Each row was made from one small tree. The marks that hang from a mark follow it in brackets, in alphabetical order. Every link used is in the known rows. Write each row's tree.
Known rows
nobez[mepav[lisapel] zosar[pupe]]: [ 17.9 -18.8   3.7   5.1   3.8  -8.2 -49.7 -22.0  15.1  -7.8  -3.0 -14.5
 -18.4  37.2   6.7  10.0  16.8  -7.7   5.6  -0.5   2.7]
tirivo[kedeteb lamal pupe]: [ 18.8  14.1  23.7 -17.4 -11.1  -2.8  15.4 -12.3 -10.1   9.4 -16.0 -19.1
 -27.2 -26.2 -26.0  11.9 -10.6   5.2 -25.1  -0.1 -34.3]
lamal[tirivo]: [ -2.9 -10.9   9.0   0.1  -6.7 -13.9 -13.9  18.5  10.9  10.7   8.5   9.0
 -35.5 -16.8 -12.7   0.6  14.0  -0.5 -22.7  14.0 -24.9]
tolapa[nobez]: [ 15.4   7.5   7.2  45.9   8.0   3.8 -23.8   8.3  -4.2  22.0  -1.9   0.9
 -23.6 -23.4  -5.6   7.6  14.7   1.1 -14.5  -8.8 -18.3]
zosar[pupe[tirivo]]: [ -2.1  38.6   9.2  13.6   4.3 -12.0 -29.1   2.2  -9.1 -12.2   4.0   3.1
  -2.3 -18.8   6.5  -0.6  11.2  -6.3 -17.3  35.1  -6.4]
nobez[mepav zosar[pupe]]: [ 15.2  -1.4 -11.2  31.4   1.5  -9.1 -31.0 -20.5   4.4  -4.8  14.5 -24.5
 -29.2  35.0   9.7   7.1  19.1   3.6  -1.3   8.1 -12.1]
zosar[nobez[mepav] pupe[tirivo]]: [ -0.5  22.7  -0.3  55.5   6.2 -10.7 -34.1 -10.3  25.9 -10.0  -4.4  12.8
   3.0   5.0   3.9  -0.9  20.1 -37.2  -6.3   8.3  -9.2]
pupe[tirivo[kedeteb]]: [ -6.1  -3.6  28.9  -4.9  -3.1  -5.0  -8.1   5.3   2.6  -1.4 -20.8  -0.4
 -22.9  -9.8 -14.0   6.9  15.3   1.9 -18.7  33.8 -20.6]
kedeteb[tirivo[pupe]]: [ 15.8  33.7 -10.7 -15.0  -1.9 -11.6 -24.0  -5.7  16.8  -3.3  -0.3 -22.0
 -26.1   1.8   3.2  -0.8   2.5  -6.9 -26.6  -0.5 -34.6]
pupe[tirivo[kedeteb lamal[tife]]]: [-15.3  -6.6  29.0 -33.1 -22.1  -8.2  32.5  12.2   0.6   0.6 -43.4  15.3
 -18.2 -22.3  10.3  11.9   4.4  15.8 -26.8  12.3 -21.0]
zosar[nobez]: [ 11.8  23.7  11.0  70.7   5.9   8.3 -23.5   1.1  24.0  17.6 -11.8   3.8
 -23.5  -7.1  -7.6   3.3  17.9 -29.2 -15.8   0.7 -23.1]
lamal[tife tirivo[pupe]]: [  0.2   8.2   9.5 -14.0 -21.4  -9.6   1.2  12.7   7.3 -13.0  12.2   7.5
 -24.6 -18.1  15.9   6.6 -11.8 -10.8 -33.9  -2.0 -24.7]
zosar[pupe]: [ 18.6  32.9   0.5  10.4   4.3  -2.9 -29.9  -1.8  -9.0   2.5   9.5  -9.2
 -10.2 -11.9  -1.3   2.3   9.8  -5.3 -19.5  17.9 -21.4]
nobez[mepav[lisapel] zosar[pupe[tirivo[lamal]]]]: [ -9.9 -11.9  10.4  -6.9  -1.8 -23.8 -23.6 -19.2   7.4 -12.1 -21.1   6.9
 -11.9  14.9  10.2   8.5  13.0   2.0   7.4   6.0  20.7]
kedeteb[tirivo[lamal[tife] pupe]]: [  6.2  30.8 -10.6 -40.3 -21.5 -14.6  16.3   2.4  12.4  -0.3 -21.3  -7.0
 -20.0 -12.6  27.9   5.1  -8.9   6.5 -33.6 -23.4 -34.5]
lisapel[mepav]: [ 24.5  -4.5  -2.1  18.3   9.1  -3.9  -1.0  -4.2   6.6  26.6 -14.9  -8.1
 -36.5  28.0  -1.8  -3.5  21.9 -10.7 -13.5  13.9 -34.2]
tolapa[nobez[mepav[lisapel]]]: [ 22.4 -30.7   8.7   9.0   9.0   0.4 -41.5  -1.8  18.5  23.5 -22.5  13.2
 -14.7  10.6  -6.8   8.8  18.4 -16.2   1.1 -28.0 -12.1]
pupe[tirivo]: [ -8.2  20.5  15.5  29.2   2.8  -6.1 -17.4   8.4   1.6   3.9 -11.6  12.2
 -26.0  -6.7   2.4  -1.7  15.6  -4.7 -15.0  33.1 -15.2]
pupe[tirivo[kedeteb lamal]]: [-10.4  -2.7  27.5 -19.0  -9.0 -12.6  16.2   5.1  -1.9  10.1 -31.6   5.9
 -24.8 -27.3 -18.7   7.6   9.8  17.3 -19.7  20.7 -20.0]

Which tree is each row?
[-19.5  16.4  15.1   1.7 -16.3  -9.6  23.7  16.2   2.5   6.9 -33.2  27.6
 -21.0 -20.8  26.9   4.2   5.0   8.3 -22.4  11.3 -16.4] : pupe[tirivo[lamal[tife]]]
[ -4.4  46.0  13.7  58.6   7.2  -4.9 -34.5  -2.2  12.5 -13.3  -0.6  12.4
   8.9 -23.1   2.1   0.5  13.8 -33.9 -16.7  18.7   2.1] : zosar[nobez pupe[tirivo]]
[ -6.8 -24.0   9.3  10.8   3.5 -23.1 -27.9 -13.8   1.4  -8.8 -16.5  10.9
   0.8  -8.3   8.9  14.1  11.9  10.4  10.0 -18.4  35.2] : tolapa[nobez[mepav[lisapel] zosar[pupe[tirivo[lamal]]]]]
[ 13.4 -37.1   7.5  18.2   2.8  -3.0 -37.7 -17.1  26.8   9.2 -19.4  -8.5
 -43.4  49.1   2.3   9.0  21.3  -8.0   6.6  -2.3  -4.4] : nobez[mepav[lisapel] zosar]
[ 12.1  35.3 -10.4 -23.2  -8.5 -19.3   0.1  -5.2  10.7   8.4 -10.6 -15.2
 -26.2 -14.0  -0.9  -0.2  -2.4   5.3 -27.4 -12.7 -32.6] : kedeteb[tirivo[lamal pupe]]
[ 14.8  10.6  23.0 -34.6 -24.4   1.8  31.7  -4.2  -6.7  -0.6 -25.1  -9.0
 -22.5 -21.6   1.8  15.9 -16.8   7.1 -31.9 -11.6 -35.7] : tirivo[kedeteb lamal[tife] pupe]
[ 22.2   1.7   8.3  20.7   8.6   0.8 -55.4 -17.8  32.5   2.4 -15.9   9.9
   8.6  15.9  -5.2   4.8  17.6 -50.5  -2.4 -18.2  -9.4] : zosar[nobez[mepav[lisapel]] pupe]
[ -2.2 -19.1   9.5   2.1  -4.4 -18.8 -19.3 -19.3   4.6 -25.6   1.4 -22.2
 -20.5  24.2  -0.3  11.9  19.1   7.8  -3.0  24.4  -2.5] : nobez[mepav zosar[pupe[tirivo[kedeteb]]]]
[ -0.6   4.9  14.3  26.1   9.2  -9.6 -52.0 -13.1  34.4 -12.9 -22.0  23.3
  15.3   7.2   0.1   1.2  18.1 -49.2  -0.3   0.2   7.0] : zosar[nobez[mepav[lisapel]] pupe[tirivo]]
[-15.1  23.6   9.2  27.8  -3.0 -21.2  -6.5  -6.8 -15.6 -12.6   0.0  -6.5
 -19.1 -18.1   8.8   7.5   8.3  21.6  -9.5  26.8  17.1] : nobez[zosar[pupe[tirivo[lamal]]]]
[ 10.3  33.7   8.2   0.9 -19.0   0.7  24.6  -1.8  -5.5   6.4 -16.0   1.8
 -26.1 -19.6  17.4   8.3 -17.2   0.2 -29.1 -10.4 -29.0] : tirivo[lamal[tife] pupe]
[  6.5 -12.2  22.0 -37.8 -22.1   1.6  30.1   8.7   1.0  16.5 -37.7   2.9
 -25.6 -16.4   2.7  14.9   2.2  17.6 -28.5  -5.9 -37.2] : tirivo[kedeteb lamal[tife]]
[ -4.3 -34.4  24.8 -28.8  -0.7 -18.1 -38.6 -21.8  13.9 -29.1 -17.5 -11.3
  -6.7  26.5  -4.2  15.0  16.7  -3.9   3.7  16.4  14.9] : nobez[mepav[lisapel] zosar[pupe[tirivo[kedeteb]]]]
[ 18.1 -26.9   2.2  21.0   9.7  -6.6 -53.0 -17.9   3.2  -4.4   1.8 -10.7
  -5.7  14.4   5.5  16.2  15.5  -4.8   7.9 -24.5  18.1] : tolapa[nobez[mepav[lisapel] zosar[pupe]]]
[ -3.2   8.4 -11.4 -42.2 -20.0 -15.5  14.9  15.2  23.1  15.4 -33.3   3.4
 -25.0  -5.5  29.5   3.1  12.4  19.3 -29.9 -16.0 -37.1] : kedeteb[tirivo[lamal[tife]]]
